Known rows, with every way that one mark hangs from another:
tumef{fuvikov relel}: [ 0.48  1.46 -0.82  0.89 -0.31  2.29 -1.55 -0.21  0.63 -0.56  1.85  1.45
  2.15  0.79  2.85  0.67 -0.49  0.42  0.03 -2.75 -1.41 -0.53]
tumef{fuvikov relel{leluf tolin}}: [-0.15  4.25  2.41  2.92  0.27  3.38 -1.33  0.26  0.11  0.35  1.47  1.43
  3.13  1.98  2.59 -0.62 -1.24  1.70 -1.28 -1.69 -1.77 -1.99]
fuvikov{tumef{relel{leluf tolin{gisok{desu}} vilo{silin}}}}: [-2.12  5.61  3.93  0.14 -0.25  1.54 -0.92 -1.24 -1.37 -3.61 -0.38  2.98
  1.29  2.03  0.43 -3.48 -0.71 -0.79 -0.78 -1.64 -3.13 -1.94]
desu{gisok{tolin{relel{vilo{silin}}}}}: [-0.12  2.84  2.63 -0.41  1.24 -0.89 -1.78 -0.93 -1.20 -1.35  1.95  1.94
  0.33  0.63  3.16 -1.30 -0.33 -1.38  0.91 -0.83 -4.48  1.99]
desu{gisok{tolin}}: [ 1.60  2.33  0.49  0.08  1.45 -0.90 -1.28 -0.53 -1.01 -0.44  1.30  1.47
  0.22  1.44  2.17  0.21 -1.05  0.12  0.45  0.01 -3.38  2.55]
tumut{leluf}: [-0.57  1.14  0.73  2.51 -0.17  0.83 -0.24  0.77  0.50 -0.03  1.35  1.50
  2.21 -1.54  0.94 -0.86 -1.01  0.33 -0.40  0.10 -2.45  1.32]
relel{leluf tolin tumef{fuvikov} vilo{silin}}: [-0.44  6.01  5.85  2.83 -2.66  2.72 -0.65 -0.56  0.40 -1.54  1.69  3.31
  3.54 -0.05  2.94 -3.73  0.17 -2.39  0.48 -0.14 -2.31 -4.39]
tolin{gisok relel{vilo}}: [-2.79  1.73  2.58 -0.92 -0.47 -2.09  0.86 -2.44 -0.67  0.59  1.20  2.54
  2.15  1.45  1.90  0.19  0.31  0.42 -1.10  0.14 -2.29  1.32]
vilo{relel{leluf tolin tumef} silin}: [ 0.83  6.42  4.89  4.10 -1.92  1.90 -2.39 -0.52  2.16 -2.71  1.68  1.45
  1.06  0.53  0.01 -3.26  0.21 -1.18  1.93  0.20 -2.95 -3.17]
vilo{relel{leluf tolin{gisok} tumef{fuvikov}} silin}: [-1.31  6.71  5.05  3.37 -2.62  1.09 -1.48 -2.16  2.32 -4.26  0.99  1.79
  1.94  1.15  1.35 -3.57  0.56 -0.88  1.41 -0.33 -2.81 -4.91]
tolin{gisok{desu} relel{leluf tumef vilo}}: [-4.53  4.43  5.18 -0.17  0.55 -1.29  0.10 -1.39 -1.27  1.42  1.52  2.72
  3.07  0.08  1.64 -1.26  1.47 -1.82 -0.59  1.76 -2.95 -0.58]
relel{leluf tolin{gisok} tumef{fuvikov} vilo{silin}}: [-2.08  6.16  6.56  2.10 -3.11  1.05  0.25 -2.22  0.41 -2.60  0.86  3.17
  3.75  0.87  2.91 -4.22  0.54 -1.75  0.03 -0.04 -2.50 -4.63]
gisok{desu tolin{relel{leluf tumef}}}: [-1.58  5.56  3.57  1.06  2.29  0.30 -2.46  0.11 -0.84  1.53  2.26  1.05
  1.95 -0.23  2.12 -0.78  0.96 -1.34  0.60  2.07 -4.23  0.64]
tumef{fuvikov relel{leluf tolin vilo{silin}}}: [-0.42  4.49  4.23  2.39 -1.12  3.80 -1.18 -0.14 -0.12 -2.01  1.19  2.44
  3.35  1.55  3.40 -2.78 -0.87 -0.47 -0.86 -2.64 -1.97 -3.53]
vilo{relel silin}: [ 1.77  2.54  0.63  1.74 -1.67  0.63 -1.94 -0.71  2.40 -4.18  1.40  1.17
 -0.28  0.22  0.21 -0.87 -0.06 -1.50  2.05 -1.47 -2.02 -0.41]
tumef{relel{vilo}}: [ 0.12  0.94  0.83 -0.08 -0.66  1.14 -0.54 -0.31 -0.80  0.40  1.40  2.65
  2.02  1.44  2.43 -0.01 -0.55 -0.01 -0.89 -2.13 -1.60  0.26]
relel{tolin tumef vilo{silin}}: [ 1.32  4.68  4.32  1.59 -3.00  1.52 -0.49 -1.00  0.54 -1.70  1.17  3.05
  1.92  0.03  1.31 -3.41  0.08 -2.20  1.12 -0.57 -2.30 -1.99]
desu{gisok{tolin{relel}}}: [ 0.06  2.56  0.81  0.15  2.63 -1.28 -2.01 -0.63 -1.05  0.94  2.13  0.84
  0.19  1.06  2.29  0.78 -0.58  0.64  0.46  0.18 -4.29  3.44]
gisok{desu tolin{relel{leluf tumef vilo{silin}}}}: [-1.75  5.82  5.39  0.54  0.77  0.55 -2.19 -0.30 -0.97 -0.91  2.01  2.16
  2.19 -0.67  2.84 -2.85  1.20 -3.44  1.06  1.13 -4.49 -0.83]
tolin{gisok{desu} relel{leluf tumef{fuvikov} vilo{silin}}}: [-4.47  5.10  5.33  0.31 -0.64  0.17 -0.79 -1.50 -0.08 -1.88  1.76  2.49
  3.32 -1.01  2.92 -2.68  1.69 -3.69  0.77  0.17 -3.16 -3.08]

Rows:
[ 0.06  4.84  1.80  2.39  0.34  2.37 -2.09  0.10 -0.58  0.21  1.49  1.92
  1.16  2.07  0.35 -1.03 -1.44  2.23 -0.73 -0.76 -2.84 -0.62] | fuvikov{tumef{relel{leluf tolin}}}
[-0.40  4.14  1.23  0.74  0.18  0.48 -2.38 -1.12  0.27  0.54  2.70  1.64
  2.09 -0.23  3.95 -0.15  0.75 -0.41  1.20  0.35 -3.95 -0.25] | gisok{tolin{relel{tumef{fuvikov}}}}
[-2.07  4.56  4.97  0.77  1.66 -1.20 -1.66 -0.52 -2.28  2.64  2.84  2.69
  2.12  0.70  3.65 -1.15  0.45 -0.76  0.10  1.80 -4.93  0.62] | desu{gisok{tolin{relel{leluf tumef vilo}}}}
[-1.20  3.75  2.88  1.44  3.11 -1.06 -2.00 -0.19 -1.40  1.70  2.62  0.59
  1.09  1.21  2.51  0.39 -0.52  0.99 -0.19  1.30 -4.44  2.50] | desu{gisok{tolin{relel{leluf}}}}
[-1.23  4.43  3.83  0.24 -2.67  0.19  1.20 -2.49 -0.28 -0.61  0.36  4.10
  3.37  1.63  2.82 -2.10  0.31 -0.50 -0.71 -0.25 -1.99 -2.74] | relel{tolin{gisok} tumef{fuvikov} vilo}
[-0.05  3.89  1.58  0.06  0.30 -0.32  0.16 -1.59  0.52 -2.77 -0.98  1.97
  0.35  2.61 -0.92 -0.52 -0.66  0.28 -0.39 -0.63 -1.94  0.14] | vilo{relel{tolin{gisok{desu}}}}
[-1.46  4.89  3.73  1.88  2.21 -0.93 -2.73 -0.35 -1.09  2.25  3.18  1.00
  1.39  0.21  2.60 -0.69  0.34 -0.14  0.97  1.85 -5.00  1.17] | desu{gisok{tolin{relel{leluf tumef}}}}
[-1.77  6.04  4.37  2.73 -1.78  0.51 -0.67 -2.05  1.26 -1.53  0.83  2.42
  2.50  1.98  1.50 -1.96  0.37  0.64  0.11  0.51 -2.55 -4.04] | vilo{relel{leluf tolin{gisok} tumef{fuvikov}}}
[-0.11  3.85  2.03 -0.22  0.40 -0.12  0.88 -1.46 -0.24 -1.57 -0.80  1.65
  1.25  1.87 -0.40 -0.70 -0.73  0.09 -0.91 -0.13 -1.62  0.99] | relel{tolin{gisok{desu}}}
[-1.84  4.31  3.17  2.04 -0.09  1.84 -0.41 -1.41  0.13 -0.60  0.63  1.20
  3.20  2.79  2.39 -1.18 -0.92  2.34 -1.73 -1.48 -1.78 -2.29] | tumef{fuvikov relel{leluf tolin{gisok}}}
[-4.06  2.94  4.69  0.36 -0.01 -1.84  0.75 -1.93 -1.05  1.31  1.59  2.42
  2.97  1.55  2.12 -0.35  0.42  0.59 -1.65  1.28 -2.50  0.28] | tolin{gisok relel{leluf vilo}}
[-2.15  4.61  5.55  2.12 -1.38  0.45 -1.65 -0.66  0.18  0.19  3.19  2.10
  2.60 -1.36  2.16 -2.43  1.25 -2.61  1.16  0.80 -3.28 -1.56] | tolin{relel{leluf tumef vilo{silin}}}
[-2.11  5.23  4.78  0.10  1.74 -0.08 -1.41 -0.11 -1.95  1.85  1.95  2.76
  2.72  0.19  3.10 -1.28  0.97 -2.01 -0.26  1.93 -4.12  0.11] | gisok{desu tolin{relel{leluf tumef vilo}}}
[-0.86  3.43  3.48  0.76 -1.89  0.26 -1.50 -1.03  0.63 -0.55  2.80  2.35
  1.72 -1.40  1.94 -1.90  1.21 -2.88  1.87 -0.28 -3.16 -0.61] | tolin{relel{tumef vilo{silin}}}
[-2.33  2.48  1.06 -0.99  1.50 -1.30 -0.13 -1.46 -0.19 -0.39  0.84  0.80
  1.14  0.50  0.33  0.77  0.33 -0.48 -0.25  0.11 -2.32  2.24] | tolin{gisok{desu} relel}
[-0.69  2.13  2.10 -0.85  2.12 -1.49 -1.03 -0.76 -2.18  1.31  1.85  2.49
  0.93  1.60  3.29  0.37 -0.55  0.13 -0.43  0.14 -4.15  2.84] | desu{gisok{tolin{relel{vilo}}}}
[-2.13  4.80  2.76  1.11  1.23  2.28 -0.41 -0.71 -0.45 -1.21 -0.09  1.32
  3.05  2.38  1.81 -1.09 -0.75  0.86 -1.73 -1.61 -1.72 -1.95] | tumef{fuvikov relel{leluf tolin{gisok{desu}}}}
[-2.15  5.89  4.88  0.64  0.61  1.46 -2.25 -0.30 -0.77 -1.38  2.07  2.61
  2.91 -0.86  4.33 -2.72  1.34 -3.79  1.00  0.41 -4.30 -2.40] | gisok{desu tolin{relel{leluf tumef{fuvikov} vilo{silin}}}}
[-0.86  4.73  2.88 -0.70  0.10  1.37 -2.17 -0.71 -0.44 -2.22  1.73  2.88
  2.03 -1.07  4.28 -2.23  1.22 -3.99  1.59 -0.78 -4.10 -1.30] | gisok{desu tolin{relel{tumef{fuvikov} vilo{silin}}}}
